Each row comes from the steps of one path. Every step used is in the known rows, and no mark comes twice. Write the path behind each row, first mark first.
Known rows
L, A, S: [-9.1, 12.9, 5.0, -0.2, 29.8, 1.6, 2.5, 12.3, 7.9, 25.6, 16.9, -20.8, 12.9, -10.5, 15.7, -10.3, -35.7, -27.4, -20.8, 3.8, -20.4, 6.5]
N, D, S, K: [-1.3, 12.4, -18.3, -10.3, -25.7, 6.8, -19.5, 9.2, 7.6, -31.1, -6.1, -2.2, -33.3, -26.1, -14.5, -37.1, 4.5, 12.6, 1.5, -9.2, -9.3, -1.8]
W, F: [-21.3, 22.9, 11.9, -4.2, 12.3, 19.5, -19.0, -1.3, 13.8, -18.1, -7.1, 17.2, -45.6, 2.8, -11.3, 0.5, 6.9, -10.5, -16.4, -19.1, -3.2, 7.3]
A, S: [-20.9, 4.8, 4.8, -21.0, 24.0, 20.5, -16.7, 8.6, 19.5, 22.1, -0.8, -20.6, 3.4, -10.3, 17.9, -16.2, -32.0, -24.9, -7.5, -5.8, -17.8, 12.5]
W, N, D, L: [4.8, -43.0, 0.1, -8.6, -11.4, -0.5, -13.0, 16.0, -21.8, 8.9, -8.8, -1.9, 1.4, 24.0, 17.3, 10.1, 12.9, 8.9, 23.9, 1.9, 16.8, -14.3]
W, L: [-19.7, 1.5, 3.3, -5.8, 16.0, 46.2, 4.2, 28.0, -5.4, 21.7, -4.6, 4.4, -18.1, 4.6, 16.6, 1.8, 29.3, -18.2, -10.0, -18.1, -11.0, 11.7]
F, D, N: [-16.3, -17.2, -4.3, -4.7, 0.3, 21.8, 0.8, 10.0, -3.5, 34.5, 9.6, 17.1, 0.4, -2.8, 30.9, -26.8, -9.6, 4.5, 51.5, -6.1, -8.0, -0.5]
N, D, L: [16.7, -30.4, 0.6, -16.2, -3.0, -7.7, -3.1, -0.2, -4.1, 11.3, -3.9, 9.3, -10.5, 20.0, 2.0, 1.1, 8.4, 2.7, 5.5, -16.6, 31.9, -2.6]
A, F, D, L, W: [2.8, 6.6, 17.3, 11.1, 1.8, 0.0, 21.8, -16.6, 3.8, 8.3, 14.4, -3.1, 15.2, 8.0, -8.1, 23.5, 7.4, 2.8, 25.0, 12.3, 5.5, 8.5]
A, N, D, S, K: [2.2, 12.1, -18.1, -15.6, -31.8, 3.9, -26.1, 12.9, 14.4, -29.3, -1.4, 0.1, -3.1, -38.1, -10.9, -26.2, -3.1, 14.9, -9.4, 7.4, -8.7, -10.5]
L, D: [-23.9, -11.8, -14.7, -16.8, -9.6, -4.3, 2.0, 13.9, 8.7, 19.4, -20.6, 7.2, -0.8, 4.1, -7.9, -19.0, 17.7, 0.1, -23.3, -30.6, 7.4, 26.0]
L, W, N, D, S, K: [-3.4, 2.5, -15.7, -1.6, -37.6, -0.4, -16.3, 6.3, -18.5, -51.9, -22.5, -25.2, -6.4, -19.6, -15.1, -15.8, 14.5, 32.5, 11.7, 12.8, -16.0, -9.2]
F, A, S: [2.9, 14.5, -12.9, -8.1, 28.3, -0.8, -8.0, -2.3, 18.3, 26.2, 10.1, -14.2, 7.0, 7.1, 29.6, -19.3, -47.4, -25.5, -18.1, 14.3, -21.4, 13.9]
W, F, D, L, A, S, K: [-7.8, 20.7, 1.1, 36.4, -2.9, -4.1, -1.5, 4.1, 16.8, -6.5, 37.8, -7.7, -32.8, -33.3, -6.9, -1.1, -27.7, -26.9, 5.2, 22.5, -33.3, -17.2]
D, L, W, F, A, S: [24.8, 19.0, 3.8, 16.2, 29.0, -21.3, 7.2, -42.6, 4.7, -8.2, -1.0, -16.6, 1.2, 2.7, -3.2, 12.2, -42.0, -12.7, -16.2, 24.7, -9.9, 3.0]
W, F, D: [-30.5, 21.8, 5.1, 12.6, -3.2, 14.2, -3.7, 24.5, 21.1, 6.6, 5.1, 28.6, -42.2, 1.6, -2.7, -15.3, -10.9, 1.9, 1.4, -10.3, -22.5, 13.1]
W, S: [-18.6, 11.1, 11.7, -16.0, 33.7, 16.6, -18.0, -3.2, 8.9, 0.0, -13.4, 6.3, -15.8, 24.8, 16.4, 12.9, 3.2, -30.0, -25.6, -24.2, 5.8, 1.6]
D, L, W, F, A: [30.3, 20.2, 2.4, 14.5, 19.7, -20.5, 9.0, -44.8, -5.2, -16.8, -1.7, 9.9, -23.1, 29.4, -10.5, 27.3, -0.8, 0.0, -17.3, 10.1, 11.8, 2.7]
L, A, N, D, S, K: [10.4, 18.6, -17.4, 1.7, -28.0, -11.4, -9.7, 15.8, 5.1, -27.2, 11.5, 0.8, 2.7, -38.9, -13.3, -20.5, -6.6, 11.7, -20.0, 15.0, -11.1, -16.1]
L, A, F: [-10.2, 30.9, 11.6, 15.9, 17.7, 6.7, 8.9, 7.4, 10.1, -3.9, 38.4, 4.8, 6.7, -2.4, -0.3, 9.2, 7.7, -23.4, -11.3, 15.1, -8.3, 5.2]
A, N, D: [-0.9, -17.0, -11.8, -24.3, -19.3, -8.8, -19.0, 24.9, 14.5, -8.3, -5.8, 9.8, 29.0, 4.6, 5.9, -9.7, -7.9, 12.6, -31.9, 2.3, 16.3, -3.9]
K, S: [-7.3, -13.2, 2.0, -28.8, 29.6, 41.6, -25.8, 3.5, 21.3, 28.7, -7.3, -10.3, -2.3, 5.3, 20.4, -2.2, 0.9, -27.3, 1.1, -42.2, -31.7, -5.5]
L, D, S: [-11.6, 12.0, -10.1, -14.0, -3.7, 3.4, 9.7, 7.5, 3.0, 26.6, -31.3, 6.6, -3.8, -28.0, -16.9, -35.3, 1.1, 15.7, -3.7, -30.0, -8.7, 28.1]
N, D: [-4.6, -15.8, -10.7, -19.1, -11.6, -4.6, -11.3, 19.9, 4.4, -8.4, -12.2, 7.4, -7.3, 19.9, 0.7, -22.3, 2.1, 11.4, -18.5, -18.5, 14.9, 7.8]
F, A, N, D, L: [38.5, -24.4, -13.7, -10.6, -5.1, -27.9, -2.7, -4.4, 3.7, 15.0, 9.3, 17.2, 24.0, 21.0, 15.9, 11.1, -12.7, 3.1, -14.0, 18.2, 29.4, -13.0]

Write each row's path
[13.1, -9.9, 17.7, -18.7, 16.5, 3.5, 4.5, -30.7, -10.9, 9.1, -9.8, -12.9, 0.4, 21.9, -4.2, 31.5, 23.5, -1.9, 7.1, -17.4, 27.2, 7.0] => D, L, W
[-14.3, 45.9, -2.4, 18.1, -22.1, 10.9, -2.4, -4.5, 10.7, -36.1, -3.7, 0.8, -43.9, -35.8, -31.2, -19.2, -0.2, 18.9, 11.4, 1.8, -32.9, 5.2] => L, W, F, D, S, K
[27.8, -25.4, 5.9, -16.5, -10.7, -23.4, 2.6, -18.1, -9.5, -12.6, -13.4, -8.4, 40.7, 14.5, -10.8, 27.4, 7.3, 19.9, -14.8, 3.6, 36.8, -6.5] => A, N, D, L, W
[5.5, 7.9, -6.9, -15.6, -4.9, 2.2, -0.7, 12.4, -2.3, 0.6, -23.6, 6.8, -9.2, -14.9, -8.8, -39.7, -14.7, 25.3, 0.9, -18.4, -1.9, 13.3] => N, D, S
[-9.4, 5.6, 1.4, 29.6, 2.2, 8.1, 22.6, 7.4, -3.0, 17.2, 40.9, 15.9, 21.2, -16.6, 19.4, -17.1, -14.5, -4.3, 45.0, 25.2, -16.6, -7.6] => L, A, F, D, N
[-12.0, -8.6, 16.0, 18.8, -8.8, 8.9, 7.7, 5.5, -15.8, 3.8, 8.3, -15.5, 27.8, 11.2, 10.9, 32.9, 14.5, 9.4, 45.0, 33.9, -14.0, -4.1] => A, F, D, L, W, N
[24.4, -24.8, 5.1, -12.0, -5.0, -20.8, 9.3, -22.9, -16.6, -12.7, -19.2, -10.2, 11.6, 25.8, -14.7, 16.8, 16.1, 18.6, -3.4, -12.2, 35.7, 1.2] => N, D, L, W
[7.1, 11.3, 24.6, 2.8, 14.2, 0.8, 0.7, -38.2, -6.1, -25.8, -14.3, 0.9, -26.3, 9.5, -27.7, 33.3, 18.2, 0.9, -4.8, -13.3, 16.7, 0.4] => D, L, W, F
[-16.9, 15.6, -22.1, -8.2, -25.3, 7.9, -8.5, 3.7, 11.4, -6.7, -14.0, -1.2, -28.2, -39.1, -21.9, -33.1, 18.2, 5.1, -2.3, -18.7, -15.1, 11.1] => L, D, S, K
[34.0, 30.8, -11.2, 9.2, -12.3, -34.4, 8.9, -16.1, -0.5, -39.7, -25.9, 9.6, 23.5, -17.3, -26.9, -14.9, -32.0, 42.1, -34.8, 24.3, -3.4, 2.0] => L, W, F, A, N, D, S
[19.9, -8.0, -26.6, -12.7, -14.7, -28.4, -10.6, 16.4, 12.6, -5.4, 2.4, 16.5, 31.7, 19.9, 16.0, -11.4, -22.1, 13.1, -41.4, 19.9, 14.0, -2.8] => F, A, N, D
[1.4, -18.7, -11.8, 17.6, -17.6, -14.4, -14.8, 15.0, -10.8, -17.0, 21.9, -34.1, 4.7, -16.0, 10.5, 1.6, -13.4, -14.1, 7.1, 32.1, -18.2, -30.7] => W, N, D, L, A, S, K
[8.6, -7.1, 8.7, 31.0, -5.4, -13.5, 12.8, 11.0, -16.2, -12.1, 29.3, -1.8, 24.8, 6.0, 3.4, 21.1, 10.0, -4.5, 13.3, 37.6, 1.1, -17.9] => W, N, D, L, A, F
[15.0, -3.6, 13.0, -9.3, 16.6, -2.7, -0.7, 4.1, 1.7, 37.3, 28.6, 10.7, 25.3, -1.2, 14.7, 34.4, 1.4, -21.2, -14.3, 9.2, 16.1, -15.4] => D, L, A, N
[-8.0, 13.4, 15.0, -11.2, 29.8, 0.7, -5.0, -24.1, -3.6, -22.5, -26.6, -11.6, 4.2, 30.1, -0.3, 26.9, 9.3, -14.1, -32.4, -21.2, 13.2, 3.5] => L, W, S
[6.3, -7.7, 12.7, -3.4, 3.5, -1.2, 15.9, -10.5, -5.3, 25.8, -0.3, -1.4, 1.9, 19.2, -0.2, 18.8, 8.5, 8.1, 20.8, -8.2, 12.2, 11.2] => F, D, L, W
[-18.2, 14.8, -22.0, 5.4, -24.3, 25.3, 7.5, 16.3, -0.5, -4.0, -16.5, -2.2, -25.5, -46.8, -19.8, -28.2, 29.9, 3.2, -5.6, -15.1, -26.1, 10.6] => W, L, D, S, K
[-21.6, 25.1, 7.9, 15.6, -5.8, 0.9, 7.2, 4.8, 10.1, -12.9, -7.5, 12.6, -23.8, 6.2, -17.6, -2.8, -6.2, 15.5, -4.7, -6.4, -16.0, 17.0] => L, W, F, D
[-13.3, -32.0, -15.5, -10.9, -9.0, 0.3, 4.4, -8.4, -10.8, 17.4, -18.1, 7.5, 15.5, -9.9, 6.7, -25.9, 11.9, 7.5, 19.8, -21.2, 13.3, 4.6] => L, D, N
[-11.1, -22.2, 11.0, 2.9, -6.7, 7.3, 1.3, 12.0, -24.6, 21.8, -7.7, -14.9, 13.7, 24.1, 18.7, 28.2, 15.3, 15.4, 40.4, 12.3, -6.3, -2.4] => F, D, L, W, N
[21.8, -13.5, 12.5, -2.0, 16.5, -24.4, 5.1, -32.7, -15.7, -27.6, -28.6, -9.2, 13.8, 33.8, -8.2, 31.1, 7.6, 0.0, -24.4, -15.4, 34.7, -9.5] => N, D, L, W, S
[-4.3, -25.0, 15.7, -10.2, 4.8, 10.8, -8.6, -6.4, -31.2, 6.0, -14.5, -24.0, 12.6, 26.3, 14.8, 38.9, 28.1, 5.9, 27.8, 6.2, 7.4, -5.8] => D, L, W, N
[5.6, 13.1, 15.4, 32.0, 12.8, -9.3, 22.2, 7.6, -1.2, 29.0, 28.8, 25.8, -31.3, 5.4, -3.6, 14.8, -5.1, -10.6, 7.2, -0.2, -5.4, -2.2] => W, F, D, L, A
[12.6, -7.8, -2.8, 2.9, -9.4, -18.9, -13.7, -31.0, -5.8, -58.4, -11.7, -15.0, -11.8, 16.8, -14.2, 26.1, 23.2, -6.1, -20.3, -6.4, 24.9, -22.7] => N, D, L, W, S, K
[-5.5, 4.3, 13.9, 10.8, 4.9, 15.7, 10.1, 7.3, 18.8, 35.1, 34.2, 18.7, -5.4, 1.1, 9.8, 8.5, 0.0, -14.8, 38.1, 11.2, -2.5, 4.8] => A, F, D, L
[19.1, 3.6, 8.4, 24.3, 3.7, -18.3, 20.6, -2.8, -1.0, -9.4, 34.5, 7.7, 14.2, 3.1, -9.2, 14.1, 4.4, -11.1, -3.2, 20.4, 14.4, -8.1] => N, D, L, A, F
[-13.7, -33.6, -17.2, 4.0, -7.3, 18.7, 22.8, 5.6, -23.9, 20.9, -21.2, 6.9, 17.7, -18.8, 9.9, -21.0, 26.1, 3.8, 15.4, -16.7, 0.1, 4.1] => W, L, D, N
[-19.2, -1.7, -0.1, 13.3, -2.3, 21.7, 6.7, 4.7, 6.9, 15.0, 27.6, 16.9, 15.8, -16.0, 22.2, -21.6, -11.2, -1.7, 54.7, 17.1, -14.4, -1.4] => A, F, D, N
[19.3, -13.7, 2.8, 8.3, 16.4, -24.3, 13.0, 2.7, -4.1, 20.0, 14.0, -18.3, 20.3, -7.3, 6.1, -5.1, -38.0, -14.6, -10.8, 9.2, 1.3, -6.8] => N, D, L, A, S
